Known rows, with every step that occurs
goro, nozifi, nura, barid, girik, fuvu, dapeb, pefe: [-11.3 -11.5  -4.8  -0.3  -1.3 -12.3 -46.6 -10.6  27.2 -12.8 -35.7  -6.0
  -0.9   5.6 -18.8   7.0 -53.6   4.5  -4.4  -6.3  33.6  -8.0  29.5  -9.8
  -4.6   6.5   3.8  10.0]
pefe, sotasin: [-10.9   3.0   2.7  31.5   9.0   0.4   3.4 -23.0 -13.9  -5.2  10.2 -10.2
  -8.9   3.3 -15.2  -6.7 -42.1  19.9  29.6  -2.3  11.3  -4.1  17.7   2.2
 -17.1 -10.2  10.8   1.3]
girik, fuvu, dapeb, pefe, sotasin, barid: [-16.1  -7.0   4.7  25.1 -10.6 -30.5 -30.6   5.3   0.7 -28.9  21.5 -24.4
 -12.2  22.3 -17.2   6.4 -40.3   6.1   1.3 -25.9  12.5   4.1  16.3  -3.0
 -22.2  -1.7  -2.7   3.9]
sotasin, pefe, dapeb, fuvu: [-10.8  -5.1  12.4  19.5 -13.1  -8.6 -10.2 -24.1  -3.7 -15.5   0.9 -18.8
  -1.0  19.7 -32.6  -4.6 -47.3   2.4  27.7  -8.0  11.0 -15.3  22.7   1.5
 -21.2 -15.7   1.9  37.1]
girik, fuvu: [  1.9  -7.1   7.5  20.9   8.3   0.8   0.4 -16.5  -2.2  -4.9   0.9 -23.9
   1.4  -8.0  -3.5 -16.3 -30.1  -9.0  26.1  -2.8  25.0  -0.8  18.6  -2.2
  -9.3 -11.4   7.8   1.5]
fuvu, dapeb, pefe, sotasin: [-21.7   1.3   4.5  27.4  -2.5 -18.9 -19.8 -13.2 -12.8 -13.2  17.5 -10.4
 -13.4  23.3 -14.5   4.7 -46.6  24.2   3.8 -17.8  10.4   1.2  13.4   1.0
 -17.4  -3.9   4.8   3.6]
fuvu, dapeb, pefe, sotasin, nozifi, goro: [ -9.7   2.3  -1.0  18.0   2.1 -17.3 -13.6 -15.2 -26.0  -0.7   5.2  -6.2
 -15.6  29.8  -8.7   4.4 -33.4  14.3   6.8 -15.5  16.1  -9.2  17.8  12.7
 -31.8  -0.8   8.0 -12.0]
barid, nura, nozifi, goro: [  5.6  -5.7   1.9  13.3  17.6  11.6  15.0 -38.8  -6.8  35.6 -35.3   4.0
  -5.4  -1.7  -3.9  -5.2 -33.5  -6.2  26.8  11.6  33.7 -19.6  16.8  13.3
 -31.4 -10.4  31.6  22.1]
fuvu, girik: [ -2.0   4.3   0.0  21.0  12.1   7.4  -5.3 -24.6  -5.1  16.2   3.7 -17.2
 -14.5  12.2  -6.0 -12.6 -40.8   7.4  28.7  12.8  30.4  -8.3  15.1   1.3
  -1.1   3.7  11.9   0.8]
fuvu, girik, nozifi, nura, barid: [ -7.7   1.4  -4.9   1.2  -5.4   8.1 -14.8 -22.1  14.8  19.3 -13.9   0.6
 -16.0  -0.8   5.9  -1.9 -47.2  10.1  21.2  20.7  40.8 -30.3  33.2   2.1
 -11.6   5.1   1.7  19.5]
nura, barid, girik, fuvu: [  0.2  -6.0   7.9   4.5   3.6   4.8 -14.2 -19.5  13.6  -2.8 -28.2 -19.6
  -1.5 -12.1  -8.3 -19.0 -46.3   1.4  17.8  -1.2  27.7   0.9  19.9  -5.8
  -0.7  -8.7   9.8  13.1]
sotasin, barid, nura: [  1.7   4.6  -1.2  24.9   5.2   1.5   1.0 -15.1   9.8   6.7  -4.0 -16.0
 -11.6   1.9 -10.9  11.5 -36.3   0.5  22.5   6.8  31.2 -14.2  18.7   2.8
 -28.4 -10.8  22.5  31.3]
barid, girik: [  1.3   1.2   5.0  20.3   7.7   6.8  -0.1 -27.8   0.3   9.9 -13.7 -22.1
  -6.3   4.3 -18.3 -18.0 -34.9  14.5  16.5   1.7  23.6  -0.8  10.4  -1.6
  -0.9  -9.7  18.0   6.7]
girik, fuvu, dapeb, pefe: [ -9.2 -10.3  13.2  17.8  -1.7 -18.7 -22.5  -6.8  -1.6 -10.5   8.4 -24.1
  -5.4  12.2  -5.8  -6.5 -36.3  -4.1   0.8 -15.9  25.1   3.0  16.1  -3.2
  -8.2  -5.8   4.3   2.4]
girik, fuvu, dapeb: [ -5.8  -7.5   4.3  14.0   4.0  -9.7 -12.6 -17.9   0.8  -3.5  10.8 -16.3
   0.6  -0.2  -2.2  -4.5 -25.6 -10.4   9.3  -4.9  32.4  -0.4  16.7   0.8
  -2.9   1.6   4.7   4.8]
goro, nozifi, girik, fuvu: [  6.2 -10.3  -1.7  12.4  29.4  -9.1 -11.7 -24.3   8.8   3.1 -16.0 -24.8
   7.9  -2.3 -15.7 -10.4 -36.4 -18.8  31.4   8.4  35.8 -12.8  21.1  -3.5
   4.8  -1.1   6.0 -14.7]
girik, fuvu, dapeb, pefe, sotasin: [-17.6 -12.3   6.0  24.4  -6.2 -21.2 -21.8  -7.3  -7.1 -22.7  11.6 -18.8
  -9.8  12.2 -10.5  -5.7 -42.0   8.6   0.7 -23.4  12.4   4.7  13.3   1.5
 -17.2  -3.7  -3.2  -5.9]
nura, nozifi: [ -0.8   8.2  18.6   9.5  20.5   1.8   5.4 -29.6 -16.7  13.9  -3.9  -9.5
  -1.7   1.7 -14.0  -2.3 -45.1   1.4  28.3  10.2  27.0 -13.4  16.8   1.9
 -10.3 -10.9  20.5  17.1]
nozifi, nura, barid: [ -1.9   7.2  -2.5   9.2  -2.7  18.3  -8.0 -20.5  11.9  -0.9  -6.4   5.3
  -3.3  -4.7  -3.8   7.3 -47.6  19.2  32.1  13.0  33.5 -16.0  40.2  -4.7
 -18.2  -8.0  14.1  32.5]
sotasin, barid, girik, fuvu, dapeb: [  0.6  -7.9   3.3  11.0  -5.4 -15.2 -23.6  -9.8  17.0  -4.8   0.5 -28.7
  -6.2  13.0 -20.2  -3.8 -21.6  -7.7  -2.9  -8.8  34.0   2.4  10.3  -4.4
   3.3   4.6   5.8  10.7]
pefe, dapeb, fuvu, girik, nozifi, goro: [ -3.1 -12.7  -2.2   9.9  -6.7  -8.4 -11.2 -29.9  -7.7  27.0 -18.0 -16.3
  -9.3  13.0  -5.1 -23.8 -28.9 -12.5  20.0   7.4  17.2 -18.1  17.3  12.4
 -11.2  -3.7  -0.6  15.7]
barid, nura: [ -1.7  -2.2  -1.8  25.3   9.2   8.5  11.6 -28.0  -0.7  14.7 -13.4  -9.8
  -6.7  -7.2  -2.6  -1.0 -40.9   2.2  22.7   7.4  30.1 -13.3  14.2   7.0
 -22.8 -13.8  22.1  21.1]
pefe, dapeb: [ -9.7   7.4  11.9  20.1   5.3  -3.9 -11.0 -30.3  -6.8   0.5   5.4 -14.2
  -0.3   2.9 -12.1  -8.9 -38.7  13.3  29.6  -1.7   9.3  -8.3  21.0   3.5
  -6.6 -14.2  13.9  20.7]

Rows
[  0.4  -6.9   4.1  18.2   4.3  -3.1   6.9 -27.6  -7.8  24.4 -11.7  -9.4
  -4.9  -1.1   1.6 -17.1 -15.0  -1.6  23.7  -3.7  24.0  -9.7  19.0   9.2
 -22.6 -14.3  15.7   0.8]
girik, nozifi, goro
[ -6.1  -8.9  -3.0  -2.6  -4.9 -18.5 -31.5  -9.5  -4.0  -7.2 -29.0  -8.5
 -13.7  17.8  -7.2  -8.8 -42.5  10.1  -5.4 -21.9  20.6  -5.0  20.3   7.8
 -24.7   4.2   0.8  -7.6]
nura, barid, girik, fuvu, dapeb, pefe, sotasin, nozifi, goro
[  2.6  -2.7  -8.0 -15.0  -6.6   1.3 -25.9 -17.9  14.3  -5.0 -19.8  -5.2
  -2.2   0.8  -5.4   5.9 -40.0   0.4  -2.1   8.3  47.4 -21.4  30.7   1.1
  -4.0  11.5   0.1  18.6]
sotasin, nozifi, nura, barid, girik, fuvu, dapeb
[  5.8 -13.9  -4.9  14.4  -3.4  -1.6   2.6 -22.5  -9.0  31.1 -19.4 -17.6
 -15.7  10.4  -4.9 -23.2 -24.5 -16.4  21.2  10.2  30.5 -16.3  14.4   7.9
 -14.5  -1.9   3.4   2.5]
dapeb, fuvu, girik, nozifi, goro
[  9.8 -13.4   1.1  12.7  12.2   1.6  -5.2 -24.2   5.1   4.1  -2.7 -26.8
   1.4   0.9  -7.2 -20.7 -32.6  -9.7  28.7   3.2  35.6 -12.3  18.8  -1.5
   5.8  -5.0   5.9  -2.2]
nozifi, girik, fuvu
[-11.3  -4.6  -4.2  -3.4 -17.8  -1.5 -29.5 -22.3   8.9   8.1 -18.4  -2.8
  -8.8   2.5  -5.4  -4.1 -56.3   1.3  18.0  19.1  27.8 -34.2  34.1   5.1
  -8.0   1.2  -8.4  45.7]
pefe, dapeb, fuvu, girik, nozifi, nura, barid
[ -4.5   0.8   9.0  16.8  -1.9  -5.0  -9.4 -23.2 -13.2  -6.1   0.0 -20.4
   2.0   4.6 -20.5  -7.7 -43.2  -2.3  26.3   0.9  12.3  -9.7  18.6   3.0
  -8.1 -17.5   7.3  31.7]
pefe, dapeb, fuvu
[ -1.9 -14.6  -4.9  11.0  -5.1 -21.0 -20.6 -14.4 -12.0  -4.6 -20.0 -19.3
 -13.0  22.9 -12.4 -16.9 -26.4   6.1 -10.6 -24.9  16.9  -3.4   9.8  10.1
 -22.2   2.9   1.9 -21.7]
barid, girik, fuvu, dapeb, pefe, sotasin, nozifi, goro
[-11.6 -18.5 -14.6  16.8  11.1 -36.0 -35.5  -6.0  19.9 -12.4 -14.2 -17.6
  -6.9  18.6 -26.0  15.9 -48.5  -8.6  -1.2 -11.3  30.5 -17.1  15.5   2.8
 -20.3   9.9   0.5  -0.7]
goro, nozifi, girik, fuvu, dapeb, pefe, sotasin, barid, nura
[ -2.1 -10.6  -7.5  -4.3 -12.9   7.0 -28.6 -20.7  25.5  -2.7 -20.4  -1.9
  -4.1  -3.0  -7.3  -4.0 -37.7   5.6   0.4   3.7  44.0  -8.2  28.5  -5.7
   1.7   9.2   3.8  25.8]
nozifi, nura, barid, girik, fuvu, dapeb
[-10.7  -4.7  -0.7   7.3   3.6 -25.0 -23.4 -20.3   1.2   7.2  -3.8  -7.6
 -15.3  34.9 -28.1  21.4 -58.1  10.4   1.2  -2.3  30.5 -25.2   8.6   6.6
 -19.4   5.0   9.9  28.5]
fuvu, dapeb, pefe, sotasin, barid, nura, nozifi, girik
[-19.2  -9.6   5.4   9.7  -9.6 -18.2 -37.5 -10.0   8.3 -20.0 -16.5 -11.4
 -12.3   9.0 -15.1  -8.4 -58.1  19.4  -7.7 -23.5  15.5   5.9  14.2  -2.9
  -7.3  -1.1  -1.8   6.1]
nura, barid, girik, fuvu, dapeb, pefe, sotasin
[-14.0 -15.6  -5.3  17.8  15.2 -30.7 -32.4 -14.2   2.0 -13.7  -5.9 -17.7
  -2.2  18.5 -21.9  -0.6 -47.4  -0.9   4.9 -12.2  22.3  -8.3  14.2   0.4
  -1.3   7.4  -7.0 -22.1]
goro, nozifi, girik, fuvu, dapeb, pefe, sotasin
[  4.8 -10.7  -4.1   3.7  -8.6  16.8 -15.8 -19.9  25.4  -4.7 -31.2 -10.7
  -2.1  -9.7  -9.5 -14.6 -44.0   9.8  16.6   5.3  34.9  -9.8  31.7  -6.4
  -6.5  -5.6   7.1  22.7]
nozifi, nura, barid, girik, fuvu
[ -3.0   9.4   7.7   6.7   4.7  10.8 -13.1 -24.2   7.7   6.9 -23.3 -10.2
  -7.2   0.7 -12.0  -9.6 -50.9  18.1  21.8   4.2  28.2  -3.1  20.5  -5.0
  -3.2 -10.1  18.8  20.9]
nura, barid, girik
[-14.5 -12.3   6.2  13.1  -2.4 -28.5 -18.8  -6.7   0.0  -9.8  -6.3 -11.4
 -10.8  15.2 -18.3  15.8 -51.8  -2.7  -5.6 -13.4  22.0 -14.0   9.7   6.1
 -33.4  -0.1   6.6  24.1]
girik, fuvu, dapeb, pefe, sotasin, barid, nura, nozifi
[ -2.7  -6.3  -6.6  -0.3 -13.8   5.7 -12.2 -14.2   7.5  12.6 -17.4  -4.9
 -12.9  -1.1  -3.1  -2.6 -54.6  -4.0  18.7  24.6  42.4 -31.9  30.0  -1.8
 -11.4   1.0  -5.8  31.9]
dapeb, fuvu, girik, nozifi, nura, barid
[  4.1  -7.1   4.8  -2.5   8.7 -22.2 -27.1 -11.8  -8.0  -3.0   4.0 -27.7
  -1.1  23.8  -6.0  -1.2 -37.3 -10.7   3.3  -7.4  39.0 -17.0  16.0   4.8
  -2.4   4.0  -3.4  -9.3]
sotasin, nozifi, girik, fuvu, dapeb, pefe
[-12.7 -16.9   2.3  22.3  -9.0 -19.1 -25.1 -13.5  -1.2 -16.1  -6.9 -22.3
 -11.7  16.5 -21.1 -19.2 -41.5  15.6 -14.2 -25.2  11.2   5.8   3.4   0.1
  -5.2  -1.5  -1.1  -7.7]
barid, girik, fuvu, dapeb, pefe, sotasin
[ -6.1 -15.2   6.6  29.4  -5.9 -16.7 -21.0   0.3   8.0 -25.7  -7.8 -37.8
 -13.9  15.6 -30.1 -16.3 -44.7  15.0   3.8 -25.1   5.2   5.0  11.9  -6.7
 -20.3 -12.9   2.9  -2.6]
dapeb, pefe, sotasin, barid, girik, fuvu
[ -8.0  -9.6   4.7   8.8  -0.8 -25.4 -22.4  -9.6 -14.2 -17.3  -6.3 -25.7
 -12.1  18.5 -17.2  -7.8 -43.4  11.0 -15.2 -19.7  14.9  -6.5   5.6   7.2
 -13.8  -1.1  -5.9 -14.3]
barid, girik, fuvu, dapeb, pefe, sotasin, nozifi
[-11.5 -16.6  -0.4  10.3 -26.6  -6.4 -16.3 -27.4  10.4   4.7  -7.4 -11.1
  -9.1  21.8 -24.0 -11.0 -43.7   2.7  14.8   5.3  23.6 -38.0  25.7   6.0
 -18.0  -0.3 -12.6  35.9]
sotasin, pefe, dapeb, fuvu, girik, nozifi, nura
[  3.1  -9.7  -2.6  11.4  -8.9   5.0   1.0 -29.7   8.8  15.8 -20.8 -12.3
  -4.3  -4.6 -13.2 -18.0 -28.3  14.4   3.9   6.0  30.2 -19.8  15.9   1.6
  -8.8 -10.9   7.6  11.9]
barid, girik, nozifi, nura
[-15.6 -17.8  -7.0  10.0 -22.3  -7.0 -37.9  -9.2  18.2 -20.8 -17.9  -4.2
 -10.8  11.5 -15.7  -4.3 -54.5  25.6 -10.8 -15.7  22.3  -4.7  26.1  -4.3
 -11.4   2.5  -3.1  13.6]
nozifi, nura, barid, girik, fuvu, dapeb, pefe, sotasin
[ -5.4   5.1  -0.7  28.2  -0.1  -4.1  -7.2 -16.5   1.8  -9.5  -0.4 -21.6
 -14.8  14.8 -30.5  -5.2 -38.3  24.0  14.4  -6.6  11.4  -2.6  12.8  -1.9
 -12.9  -6.1  10.4   8.8]
pefe, sotasin, barid, girik
[ 10.5 -12.9  10.0   0.8  21.2  -0.6  -2.0 -30.2  -3.3  12.7 -11.7 -21.0
   5.7   2.4 -12.2 -17.7 -40.9 -15.9  29.6  10.0  38.5 -18.9  15.1   0.9
   5.7  -2.4   9.8   6.4]
nura, nozifi, girik, fuvu
